What can hang from each mark
Q_582: Q_682
Q_682: Q_508 Q_509 Q_582
Q_117: Q_684
Q_508: Q_682 Q_684
Q_509: Q_413
Q_684: Q_117 Q_508
Q_740: Q_508
Q_413: Q_509

Known rows, with every way that one mark hangs from another
Q_582(Q_682(Q_508 Q_509)): 1.40  0.45  4.48  -1.67  0.34  0.77  -1.76  -1.34  0.18  0.92  -0.91  3.36  1.03  -0.88  1.36  -0.17
Q_117(Q_684): 0.12  1.19  2.47  -1.48  -1.53  0.86  -0.71  -1.38  0.24  1.81  -1.15  1.82  -0.85  0.35  1.39  -0.03
Q_117(Q_684(Q_508(Q_682(Q_509)))): -0.16  0.96  4.56  -1.28  0.03  0.69  0.03  -1.47  0.48  1.92  -1.51  3.28  -0.23  1.22  1.61  -0.34
Q_684(Q_117 Q_508(Q_682)): 0.81  0.87  5.58  -1.64  0.17  0.92  -0.63  -1.53  -0.21  1.79  -1.78  2.98  0.56  1.29  1.24  -0.35
Q_684(Q_117 Q_508): 1.17  0.47  5.11  -2.26  -0.29  0.70  -1.06  -1.63  0.16  2.25  -1.66  2.62  0.08  0.56  1.30  -0.27
Q_682(Q_509(Q_413) Q_582): 1.83  -0.17  3.06  0.10  -0.62  1.97  -0.93  -1.81  0.41  0.34  -2.13  3.78  0.26  0.06  2.07  0.50
Q_117(Q_684(Q_508(Q_682(Q_582)))): -0.73  1.49  3.60  0.29  -0.49  1.23  -0.92  -1.43  0.92  2.05  -1.22  3.47  -0.60  0.72  2.04  -0.54
Q_413(Q_509): 0.26  1.86  3.60  -2.79  -1.10  1.11  -1.55  -1.50  -0.06  0.50  -2.14  2.24  -0.26  0.72  1.51  0.44
Q_740(Q_508): 1.42  -1.96  3.58  -1.95  -1.65  0.22  -1.27  -0.80  -0.44  1.08  -1.00  2.13  -0.50  -0.47  0.79  -0.22
Q_509(Q_413): 1.57  -0.01  2.20  -1.92  -1.94  1.25  -0.55  -1.68  -1.09  0.56  -1.65  2.33  -0.24  1.11  1.37  0.56
Q_682(Q_508(Q_684) Q_582): 0.56  2.72  3.37  3.35  -0.90  2.23  -1.23  -1.48  1.47  1.12  -1.88  3.84  0.17  -1.54  2.39  -0.05
Q_684(Q_508(Q_682(Q_509(Q_413) Q_582))): 0.87  0.17  4.52  0.15  0.05  1.55  -0.61  -1.70  0.21  0.72  -2.04  4.43  0.52  1.07  2.13  -0.02
Q_740(Q_508(Q_682(Q_582) Q_684(Q_117))): 0.72  -0.20  5.51  1.71  -0.05  1.64  -0.02  -0.81  0.96  1.47  -2.05  4.17  0.37  -0.80  1.18  -0.40
Q_508(Q_682(Q_509(Q_413) Q_582) Q_684(Q_117)): 1.19  1.55  5.42  2.11  0.75  2.78  1.14  -1.69  0.97  0.82  -3.17  5.04  1.25  0.47  1.84  0.40
Q_682(Q_508(Q_684(Q_117)) Q_509(Q_413) Q_582): 2.15  2.03  4.46  2.48  0.73  2.68  0.61  -2.18  1.58  1.42  -2.86  5.74  0.55  -0.83  2.22  0.39
Q_582(Q_682): 0.49  -0.22  3.84  -2.44  -0.92  0.60  -2.23  -0.98  -0.40  0.88  -0.66  1.92  0.70  -0.41  1.14  -0.14
Q_684(Q_117): 1.54  0.82  4.12  -1.91  -0.77  1.18  -1.15  -1.52  -0.19  1.52  -1.72  1.89  0.28  0.29  1.03  0.09

Rows
1.73  1.57  3.53  1.47  -0.02  1.85  -1.79  -1.76  1.23  0.71  -1.70  3.89  0.39  -1.24  2.25  -0.03 -> Q_682(Q_508 Q_509 Q_582)
0.10  0.70  3.76  -0.06  0.11  1.47  0.27  -1.81  0.77  1.81  -1.76  4.62  -0.48  1.31  2.11  -0.15 -> Q_117(Q_684(Q_508(Q_682(Q_509(Q_413) Q_582))))
1.32  0.52  3.54  0.57  -0.28  2.13  -0.53  -1.62  -0.07  -0.11  -2.17  4.01  0.77  0.92  1.91  0.34 -> Q_508(Q_682(Q_509(Q_413) Q_582))
1.84  2.35  5.49  0.72  0.59  1.70  0.48  -1.72  1.13  1.61  -2.54  3.97  0.86  -0.77  1.55  0.15 -> Q_682(Q_508(Q_684(Q_117)) Q_509)
1.57  -1.05  5.77  1.36  0.61  1.85  1.19  -1.18  0.80  1.21  -2.63  5.36  0.57  -0.21  1.25  0.01 -> Q_740(Q_508(Q_682(Q_509(Q_413) Q_582) Q_684(Q_117)))
0.15  2.37  5.21  2.50  -0.04  2.52  -0.16  -1.28  1.06  1.15  -2.54  3.67  1.05  -0.24  1.76  -0.02 -> Q_508(Q_682(Q_582) Q_684(Q_117))
1.35  -0.77  6.56  -0.05  0.46  1.03  1.03  -0.83  0.45  1.31  -2.37  4.00  0.79  -0.31  0.71  -0.18 -> Q_740(Q_508(Q_682(Q_509) Q_684(Q_117)))
0.01  0.87  4.34  0.51  -0.62  1.32  -1.75  -1.31  0.35  1.01  -1.46  3.17  0.33  0.55  2.07  -0.42 -> Q_684(Q_508(Q_682(Q_582)))
2.30  1.08  2.75  1.08  -0.17  2.15  -1.00  -2.11  0.65  0.57  -1.96  4.77  0.12  -0.38  2.30  0.35 -> Q_682(Q_508 Q_509(Q_413) Q_582)
1.05  2.95  4.20  2.91  -0.09  2.41  -0.84  -1.68  1.75  1.79  -2.18  4.18  0.34  -1.47  2.13  -0.10 -> Q_682(Q_508(Q_684(Q_117)) Q_582)
1.65  1.79  3.61  2.81  -0.09  2.54  0.24  -1.97  1.35  0.76  -2.61  5.32  0.40  -0.83  2.47  0.43 -> Q_682(Q_508(Q_684) Q_509(Q_413) Q_582)
1.25  0.61  6.41  -1.73  0.92  0.95  -0.24  -1.59  0.14  1.64  -2.14  3.52  0.95  1.24  1.27  -0.26 -> Q_684(Q_117 Q_508(Q_682(Q_509)))
-0.35  1.28  4.39  0.19  0.21  1.23  -0.48  -1.52  1.24  1.92  -1.56  3.92  -0.23  0.60  2.08  -0.45 -> Q_117(Q_684(Q_508(Q_682(Q_509 Q_582))))
1.59  2.62  5.23  2.77  0.93  2.41  -0.30  -1.81  2.18  1.56  -2.62  4.85  0.84  -1.54  2.18  0.01 -> Q_682(Q_508(Q_684(Q_117)) Q_509 Q_582)
0.65  2.13  6.13  2.49  0.87  2.50  0.36  -1.38  1.45  0.96  -2.95  4.24  1.51  -0.31  1.81  0.08 -> Q_508(Q_682(Q_509 Q_582) Q_684(Q_117))
0.36  2.26  5.42  0.64  -0.27  1.87  0.52  -1.17  0.15  1.17  -2.49  2.90  1.09  0.49  1.19  0.09 -> Q_508(Q_682 Q_684(Q_117))
0.61  1.38  4.49  2.57  -0.17  2.61  0.72  -1.44  0.65  0.13  -2.84  4.62  1.09  0.34  2.13  0.46 -> Q_508(Q_682(Q_509(Q_413) Q_582) Q_684)
1.51  0.41  5.56  -0.34  1.01  1.74  -0.12  -1.95  0.49  1.48  -2.39  4.94  0.73  1.24  1.84  -0.07 -> Q_684(Q_117 Q_508(Q_682(Q_509(Q_413) Q_582)))
1.28  1.38  6.04  -0.42  1.18  1.29  -0.41  -1.40  1.03  1.65  -1.73  4.23  1.42  -1.25  1.29  -0.12 -> Q_582(Q_682(Q_508(Q_684(Q_117)) Q_509))
